What can hang from each mark
geva: geku kazez kepov kize meze muvu pove revav
geku: geva kepov pove
pove: geku geva muvu
muvu: pove
kazez: kepov revav
revav: geva kazez
meze: kize
kize: geva meze
fose: geva
kepov: geku kazez

Every row comes from one small tree of marks. The marks that hang from a mark follow it in brackets, in alphabetical order. Every link used is in the known rows. Which tree was each row made from?
(in the rows, 128 means zero)
Known rows
geva(kepov kize revav): [150  69 151 111 164 142 118 136 130 147 108 124 141 118 129  83 102 117
  68 108 139 137 130 139  84 131 109 181 104  87 186 143 138 146 147 141]
meze(kize(geva(pove))): [ 98  56 134 122 154 130 136 164 122 150 121  98 138 123 112  90 123 124
  90 117 118 115 134 145  88 137 115 171  82  89 160 127 145 109 131 142]
geku(geva(pove)): [113  51 129 130 185 122 126 144 135 146 126  83 135 121 120  85 115 126
  45 130 143 117 124 152  89 139 107 173 102  82 184 125 129 119 144 134]
kize(geva(geku(kepov(kazez)) muvu pove) meze): [131  45 158 133 166 122 125 174 139 137 105 132 133 147 102  96 101 115
 101 152  94 123 137  72 108 129  98 201  84  86 186 149 130 119 137 149]
geva(kazez muvu(pove)): [138  72 140 131 159 142 123 124 140 144 139 139 137 121  98  74 122 133
  60 143 144 128 120 145 121 139 102 182 105 102 166 113 145 140 144 143]
muvu(pove(geku)): [117  45 115 129 163 131 133 126 141 154 135  85 145 127 154  47 149 155
  75 129 148 140 126 167 104 139  96 159  86  93 217  99 139 124 133 131]
meze(kize(geva(muvu))): [107  59 133 127 152 128 134 141 123 158 125 140 146 126 110  94 131 118
  93 122 112  99 110 152  92 140 112 152  77  95 158 123 150 115 131 151]
meze(kize): [104  58 126 120 161 134 133 137 138 169 126  92 137 119 129  83 137 114
  71 109 147 110 113 173 103 147 112 149  85  96 177 123 141 120 137 133]
geku(geva(pove) kepov(kazez)): [100  60 141 125 191 126 124 172 150 141 111  97 144 139  98 100 112 120
  58 144 136 107 127 123 112 139 106 177 105  97 182 148 140 108 150 129]
revav(geva(kepov)): [141  46 115 116 171 140 132 133 131 152 125  65 154 117  98  93 118 121
  72 127 131 135 115 178  96 137 102 172  99  99 196 127 148 131 148 152]
muvu(pove(geva(kize))): [141  68 139 131 157 133 141 157 131 137 114 122 133 117 149  62 117 141
  73 125 174 119 132 143 103 141 108 182  97  87 190 109 141 124 136 137]
pove(geku geva(kepov) muvu): [142  34 152 159 181 126 146 110 159 134 118  52 163 111 127  66 124 155
 104 122 151 147 119 153  90 137  86 203  88  78 211 132 146 138 126 154]
kazez(kepov(geku)): [117  26 134 117 185 121 141 178 170 165 119  71 147 127 147  91 113 130
  65 126 142 133 113 155 124 151  97 156  92  92 180 132 125 132 144 148]
kazez(kepov(geku) revav(geva(meze muvu))): [154  32 128 118 156 138 145 155 124 150 107 123 157 115 130  82 116 130
  81 148 109 141 120 134 141 125 108 173  87  98 172 129 123 155 164 173]
geva(kazez meze pove revav): [151  95 147 133 165 149 114 134 126 142 117 133 139 115 102  80  96 137
  78 129 135 186 135 100 116 132 108 206 100  85 178 142 134 167 145 154]
geku(geva kepov): [109  44 128 129 184 108 130 133 140 153 132  93 147 120 111  96 131 117
  51 134 138  97 106 147 105 138 102 131 104 106 190 136 140 114 145 137]
kize(geva(geku meze)): [139  53 133 146 158 105 122 115 123 152 116  97 161 134 148  74 114 131
  86 133 112 143 121 115 101 142  97 151  76  84 225 122 132 150 124 157]
geva(kepov kize): [143  51 147 115 169 126 128 128 142 152 107 108 143 113 128  88 105 115
  64 111 144 102 119 150  92 136 106 170 106  90 186 143 136 125 140 152]
muvu(pove(geva)): [124  56 132 132 163 131 141 160 137 145 128  84 137 120 134  57 126 152
  74 132 180 141 130 162 103 142 105 180  88  93 203 102 142 125 135 127]
fose(geva(geku meze(kize) muvu(pove) revav)): [155  96 135 133 137 156 120 129 111 133 121 161 144 132 123  68 133 121
  70 125 126 144 135 117  87 128 111 174  70  98 180 103 144 162 152 116]
revav(geva(geku meze muvu pove) kazez): [148  76 103 127 165 146 111 105 112 128 116  96 158 104 103  95 108 114
  86 151 114 148 133 123 123 123 103 207  85  91 183 122 147 161 149 165]
pove(geku(geva(meze(kize) revav(kazez)))): [ 90  98 102 127 161 127 117  67 123 148 117 112 151 112 132  79 147 129
  83 135 117 150 122 148  98 131 112 161  65  96 197 119 137 163 150 131]
kazez(revav(geva(geku kepov))): [152  21 130 118 153 140 126 114 110 146 130  48 157 108 130  63 118 113
  66 136 119 135 147 163 101 119 114 186  94  94 219 118 131 148 159 139]
kepov(geku kazez(revav(geva(meze muvu pove)))): [146  60 109 130 162 157 136 186 115 138  96 125 154 125 115  62  92 135
  98 154 113 156 131 112 132 131 115 216  87  84 166 136 131 144 160 168]
revav(geva(kepov muvu)): [152  48 120 118 172 146 130 127 130 146 123 104 157 114  87 101 117 117
  76 130 125 122 109 171  97 132 101 182 100  99 181 129 153 132 149 159]
geku(geva(meze(kize) revav(kazez)) kepov): [ 85 100 123 116 158 121 117  95 119 145 115 120 147 108  89 103 138 108
  70 137 124 120 120 130 110 125 114 149  78 119 166 137 146 153 158 130]
pove(geva): [127  49 132 137 178 129 142 160 141 157 128  81 146 116 135  71 113 143
  85 124 171 142 113 157 105 149 105 172  88  84 206 123 140 125 134 147]
kepov(kazez): [112  63 131 124 178 136 123 167 153 165 110  86 144 147 131  76 117 128
  73 130 151 139 111 158 116 157 103 165  89  85 205 134 139 128 139 137]
fose(geva): [130  48 119 129 168 136 138 181 129 163 136  83 144 129 122  76 122 132
  68 122 152 127  93 165  90 152 103 136  93  87 195 124 142 116 144 147]
geku(kepov(kazez(revav)) pove(geva muvu)): [107  48 174 142 168 149 150 161 133 134 111  76 147 120 105  64 127 138
 108 151 165 127 122 129 126 127 106 185  98  81 170 163 144 110 148 147]
geva(geku(kepov(kazez)) meze): [135  65 142 136 177 122 117 132 150 152 102 102 163 143 133  85 113 116
  82 138 133 133 121  96 135 143  96 162  86 100 224 146 137 146 138 144]
kize(geva(kepov(kazez) meze pove(geku))): [126  61 142 132 171 123 129 134 146 137  84 109 164 144 113  76 100 156
 116 140 101 153 136 105  94 133  95 208  75  82 216 141 135 132 130 163]

Which tree is each row?
[136  41 128 159 175 147 141 164 137 135 132  63 149 125 125  66 133 149
  91 122 133 142 109 142  86 141  90 177  94  66 186 129 149 121 133 155]	fose(geva(pove(geku muvu)))
[ 98  48 129 120 192 119 134 117 138 148 134  98 141 116 103 101 135 118
  57 140 146  88  99 153 100 134 104 124 109  98 171 153 138  94 143 144]	geku(geva kepov pove)
[170  41 196 117 142 139 147 141 133 142 107 179 113 104 126  88 100 118
  81 146 134 118 138  99 136 123 118 210 103  80 165 142 104 146 164 169]	pove(geva(kazez(kepov revav) kize(meze) muvu))
[128  77 135 127 157 133 129 109 132 160 110 152 144 115 114  91 133 116
  80 113 134 107 104 141 109 137 110 159  78  97 165 131 139 135 136 154]	geva(meze(kize) muvu)
[144  33 145 126 166 131 137 131 144 147 131 110 152  98  97  62  88 130
  76 143 128 123 120 136 116 126 114 199 105 105 153 143 123 144 157 165]	geva(kazez(revav) kepov(geku) muvu)
[187  83 131 147 165 152 133 124 128 126 110 200 152 113 119  86  98 135
  97 132 110 121 110  77 110 135 106 192 106  75 169 143 140 135 141 192]	fose(geva(kazez kize meze muvu pove(geku)))
[143  59 139 118 167 148 129 172 129 151 127  92 148 128  99  79 109 132
  70 117 143 157 113 158  69 137 105 168  92  93 196 134 142 139 154 133]	fose(geva(kepov revav))
[134  84 111 109 146 140 120  91 119 130 110 110 152 107  63  90 125 130
  76 157 128 133 122 163 112 116  98 196  83 118 172 108 156 158 157 155]	revav(geva(kepov meze muvu(pove)) kazez)
[137 104 148 110 167 144 129  95 121 127  92 129 144  94 103  89  94 134
 106 134 161 149 128 124  95 120 114 200  88  84 170 159 139 146 151 164]	geku(pove(geva(kepov kize meze revav(kazez))))
[142  81 148 141 160 133 130 121 128 140 112 122 159 112 137  83 120 120
 104 118 142 149 144  91 112 127 112 182  73 101 205 136 144 158 141 131]	pove(geva(geku(kepov) meze(kize) revav))
[154  76 127 124 159 153 127 188 112 150 120 138 139 129 141  76 112 122
  72 112 139 143 109 136  83 147 112 148 100  77 185 132 144 136 150 144]	fose(geva(kize revav))
[128  69 137 134 142 117 129 130 116 142 112 154 147 134 109  70 127 146
  81 145 121 130 117 127 101 129  98 159  79  99 182 108 144 137 130 154]	kize(geva(meze muvu(pove)))
[149  78 139 133 175 134 144 119 125 141 100 144 140 106 143  81 107 137
  97 122 169 118 107 121 107 139 111 165  97  71 182 151 135 117 131 175]	geku(pove(geva(kize meze)))
[148  33 164 125 155 133 121  92 134 147 134  67 151 105 121  60 102 117
  61 140 129 133 147 137 113 122 114 196 102  98 206 132 119 157 154 140]	geva(geku kazez(revav) kepov)
[125  70 122 114 160 144 121 134 122 142 111 118 116 107 144  67 118 131
  97 126 125 164 141 116  98 125 108 205  83  70 186 136 123 141 147 150]	geva(kize(meze) pove(geku) revav(kazez))
[102  57 119 132 145 131 138 120 128 144 128 145 149 132 131  66 155 143
 101 133 106 110 129 154  92 132 106 159  70  99 178  97 153 116 126 137]	meze(kize(geva(muvu(pove(geku)))))
[153  74 171 148 179 155 111  70 144 122 132  73 149 116  96  87 107 117
  75 133 129 164 132 131  94 125  95 208 111  76 170 159 140 167 143 140]	geva(geku(pove(muvu)) kazez kepov revav)
[130  69 150 163 183 147 136 162 152 131 111  91 167 141 131  67 128 154
 125 135 143 184 127 108 118 142  89 200  86  79 214 147 158 147 136 139]	pove(geku(kepov(kazez)) geva(revav) muvu)
[158  42 139 130 161 119 124 124 134 157 114 107 118 122 169  74 112 102
  62 115 133 115 123 121  99 141 104 164  93  73 207 132 114 138 137 145]	geva(geku kize(meze))
[129  53 110 133 191 116 135 164 140 137 113 108 137 115 147  83  93 121
  51 124 133  98 120 126  93 143 112 174 110  78 156 137 127 117 141 149]	kepov(geku(geva(kize pove)))
[155  75 164 142 179 135 141 107 164 129  97 134 144 117 125 110 103 120
  78 135 126 121 101 102 143 141  94 172 116  76 128 171 129 152 140 186]	geva(kazez(kepov(geku(pove(muvu)))) kize meze)
[171  81 180 117 178 162 110  99 145 128 116 182 141 121 136 118 101  98
  68 137 116 134 140 100 128 127 112 193 118  74 159 159 130 156 153 154]	geva(geku(pove) kazez(kepov) kize muvu revav)
[124  53 151 154 184 140 147 132 141 137 125  66 141 112 118  75 127 143
  95 129 174 137 104 160  99 142  94 175  97  66 171 147 146 117 128 155]	geku(pove(geva muvu))
[136  57 128 129 154 144 135 175 126 146 136 127 137 131 106  68 132 138
  61 136 151 115 104 161  91 140 101 155  91  96 174 105 149 118 147 134]	fose(geva(muvu(pove)))
[130  45 152 133 143 131 132 137 108 150 136 141 148 116 103  67 111 132
  89 154 106 129 121 129 116 128 116 171  97  92 170 128 135 138 145 169]	kize(geva(kazez(revav) muvu))
[139  37 124 134 178 144 141 174 138 140 134 130 157 115 105  87 125 139
 101 130 124 111 109 113 101 130  98 166  99  93 179 141 152  96 144 165]	fose(geva(muvu pove(geku(kepov))))
[136  59 147 137 181 114 129  72 164 147 116 128 156 129 134 102 129 136
  60 148 109 138 118 122 133 141  95 161  97  89 213 130 119 158 148 162]	pove(geku(geva(kazez(kepov) meze)))
[145  45 172 122 179 138 116 134 163 141 126  84 143 124 128 107 101 114
  56 138 124 142 155 115 136 137 102 207 109  85 190 135 124 150 148 143]	geva(geku kazez(kepov) pove)
[175  43 156 130 136 147 133 156 105 137 125 122 111 111 137  61  92 108
  66 137 118 121 144  88 101 125 122 199 106  71 180 134 105 137 162 153]	fose(geva(geku kazez(revav) kize(meze) pove))
[123  42 144 127 153 124 131  73 133 134 137  92 145 110 115  45 132 148
  51 159 124 122 149 156  99 115 111 188 102 105 203 104 119 142 157 127]	muvu(pove(geku(geva(kazez(revav) kepov))))
[154  41 133 117 154 146 130  76 102 138 116  74 155 101 120  68 119 120
  80 143 122 134 137 146 102 110 113 177  92  88 206 138 124 144 159 157]	kazez(revav(geva(geku(pove) kepov meze)))
[110  99 125 112 178 146 113  96 114 131 118 159 133 106 109 101 117 109
  64 146 134 112 110 147  91 126 117 165 104  81 141 149 143 132 156 147]	geku(geva(kize muvu revav(kazez)) pove)
[146  39 150 112 157 134 149 116 135 146 116 119 111  94 113  65  88 118
  79 140 132 108 119 123 104 121 119 188 112  85 139 167  99 121 156 172]	geva(kazez(revav) kepov(geku(pove)) kize(meze))
[141  37  95 124 184 132 142 158 144 150 126  52 160 114 111  84 104 128
  80 126 130 138 108 172 100 144 101 176  96 101 182 130 144 133 145 157]	revav(geva(kepov(geku)))
[124  60 155 130 118 136 126 106 106 134 138 139 144 120 120  57 131 118
  77 154  98 109 160 126 113 117 125 187  84 104 165 100 137 147 148 127]	meze(kize(geva(geku kazez(revav) muvu(pove))))
[138  55 144 162 178 145 128 114 151 133 133  76 149 115 119  71 123 144
  89 130 125 153 124 127 117 139  90 206 107  71 178 137 144 143 128 161]	geva(kazez pove(geku muvu))
